Each row comes from the steps of one path. Every step used is in the known rows, and no mark comes twice. Write the path behind each row, first mark first.
Known rows
tazofe-kufo: [ 19  15  10  -6   8   0   0  -1  12   4   0   6 -14  -5   0   3  -2   3
  -4 -23   2   6  19]
muvo-golin: [-19   4  -5   9  -4  14 -30   7   4  -2   4   2   6 -11   8   0  -4   6
   0  -5  14   4  -7]
falotob-rafuzu-kufo-galad-muvo: [-11   8  -2   0   7 -31  31 -14 -10  10  13 -14  22  -3  21   0   9  23
  -5  40 -11  14 -34]
kufo-golin-falotob-rafuzu: [ 22   2  -6   7   6 -24 -17  -4  25 -18  -7   1  22   0  19  -9   1   4
 -11 -31   0   1 -23]
falotob-rafuzu: [  0   4  -6  14   5 -21   8  -3  25  -1  -3 -13   4   0   6   0   9  -8
  -5  12   6  -1  -6]
kufo-galad-muvo-golin-falotob: [ 15  21  -1 -12 -16   3   7   3 -26  -9  -3  18  17  -1  20 -13  -4  32
  -4  -7  -8  24 -22]
tazofe-muvo-golin-kufo: [-21  27   4  -2  -3 -13 -45  11  18   3  16   4  -3 -18  14  -5  -5  28
  -5 -32   4   4 -50]
kufo-golin: [ -6  -5  -6  12  -1   2 -27   0   6  -1   1   1  16  -9  11  -3  -3  11
  -3 -19  -3  -2 -11]
rafuzu-kufo: [-22 -10   4 -10  11  -1  -6  -8 -12   2  15  -2  10  -9   4   2  -4   8
   2   6  -1  -4 -13]
falotob-golin-muvo-fodug: [-11   0 -10  -2 -26   0 -30  25   4   5  12 -20   9  13  10 -23  16  28
  -8 -12  -3 -22 -18]
galad-muvo: [ -8  -6  -3  -5  -6   2  17 -15 -25   7   5   7   1  -4   9  10   2   7
   3   8  -8  -8 -20]
galad-muvo-golin-falotob-rafuzu: [ -2   7  -7  -3  -4  -8  -1 -11   0  -9   2   8  15  -5  27   1   5   9
  -5 -11   5   0 -37]
rafuzu-kufo-golin-muvo-fodug: [-29  -8  -6 -17 -12 -13 -80  24 -21   1  22 -16  25   0  19 -14   6  35
  -6 -11   4 -25 -32]
rafuzu-falotob-golin: [ 24 -11   3  16  16   7  13   5  10   8   5   0  19  -7   6 -16   4  12
   2 -13 -13  -3 -18]
galad-muvo-golin-kufo: [-34  -2   2 -11  -5  11 -36  -3 -26   5  16   3   9 -19  20  -3  -2  32
  -2 -27   4  -4 -38]
kufo-galad-muvo-fodug: [ 11  23  -2 -19 -22  -5  13   7 -24  12   2  -5   5  20  13  -8  14  31
  -7  24 -11  12 -18]
kufo-galad-muvo: [  8  14  -1  -4 -13  -8  30  -4 -23  11   0   1   7   3   9  -3   4  23
  -2  24 -17  17 -11]
golin-falotob-rafuzu-kufo-galad-muvo: [ 14  10   4 -15   4 -36  36 -15 -16  -5   7  -2  26   2  23  -8   7  29
  -5  15 -14  18 -39]
rafuzu-falotob-golin-kufo-galad-muvo: [ 27   1  12  -2   7  -7  21   4 -20  16  10  -4  27  -8  15 -31   9  52
  -4 -21 -29  12 -39]
rafuzu-falotob-golin-kufo: [ 14 -13  12   3  19   1  -9   6   3   7  12  -5  19 -12   6 -29   3  28
  -3 -45 -13  -5 -30]
falotob-golin: [ -8  -7  -3  18   0   8  16  -5  21   5   8  -5   7  -4   4  -7   0   8
  -2 -16 -10  -3 -12]

Write each row's path
[  5  -4   3 -13  18 -27   7 -12   9 -14   8  -5  18   1  13  -5   2   4
  -4  -9   0   0 -28]  golin-falotob-rafuzu-kufo
[ 23  -2  -1  -5  -1  -3 -22  -1   0 -16  -4  14  20  -3  13 -11  -6  12
  -4 -45  -7   1 -16]  kufo-golin-falotob
[  5   7   1  -8  -2  10 -23   7   0 -17  -2  15   9  -4  13  -9  -7   8
  -3 -30   8   6 -12]  muvo-golin-falotob
[-15 -10  -9  11 -16  -4 -15  13   6   1   9 -14  11  -5   5 -16   4  20
  -4 -15  -8 -19 -11]  falotob-golin-muvo
[-10  21   8  -1  -5  -4 -38  23   0   2   3  -8  13  -7   8 -22  -2  38
 -11 -20   6  27 -10]  muvo-golin-kufo-galad
[-20  -5  -2   4  17 -23   2 -10  13   1  14 -15  13  -7  10   5   4   1
  -3  16   5  -3 -22]  falotob-rafuzu-kufo
[-25 -12  -7  14  18 -25 -27  -8  19   1  15 -15  31 -14  21   0   3  11
  -5  -1   3  -4 -31]  falotob-rafuzu-kufo-golin
[-11  17  -4   4 -14   5   1   3 -19   7   3   5  13  -6  17  -3   0  29
  -4  17  -4  20 -17]  kufo-galad-muvo-golin
[ 20  15   9 -11  11 -37  20   0   8 -12   1  -9  25   8  13 -17   3  19
  -9   7  -7  25 -17]  golin-falotob-rafuzu-kufo-galad
[ 27   9   0  -4   5 -25  11  -4  21 -16  -8  -1   8  10  10  -8   5  -4
  -8 -14  -1   4 -12]  golin-falotob-rafuzu
[-15  -8   7   7   4   1  -8   0  15   3  13 -12   9  -8   6 -20   0  27
  -8 -45 -10  -6 -23]  falotob-golin-kufo
[ 33   6  16   5  10  -9   5  18   5   9   5 -10  27  -5   5 -40   6  43
  -9 -27 -20  19 -19]  rafuzu-falotob-golin-kufo-galad
[-27  -1  -8   2 -10  14 -14  -6 -21   5  11   9   8 -16  19   9  -1  12
   4   5   4  -4 -26]  galad-muvo-golin
[-30 -14 -10  10   1 -35 -59   8   5  -3  19 -26  32 -16  23  -8   5  19
  -5  -2   3 -21 -31]  falotob-rafuzu-kufo-golin-muvo
[ 15  26  -5   1 -10 -20  12   0  -1  -8  -3   4  20   2  26 -12   6  23
 -11   6  -4  24 -29]  kufo-galad-muvo-golin-falotob-rafuzu
[ 41  19   4   1  15 -24 -19  -6  40 -14  -5   4  10  -6  19 -10  -1   4
 -14 -55  -1   8  -4]  tazofe-kufo-golin-falotob-rafuzu
[  5  22   5 -29 -18 -11 -10  12 -29  13   8 -12   5  17  13 -20  17  50
 -11  -6 -11  11 -29]  golin-kufo-galad-muvo-fodug
[-26   3   5  -1   1   7 -51  13   0  -1   9  -5   6 -15   9 -13  -3  24
  -6 -34  14   1 -18]  muvo-golin-kufo
[ 15 -13  -2   9  -2  -5 -16  20  -3   4   8 -10  22  -9   7 -25   5  22
   1 -13 -14 -19 -17]  rafuzu-falotob-golin-muvo
[-29  -2 -13  -6  -7 -33 -72  19   4   2  20 -31  29   2  27 -13  15  28
 -11   2  10 -22 -40]  falotob-rafuzu-kufo-golin-muvo-fodug
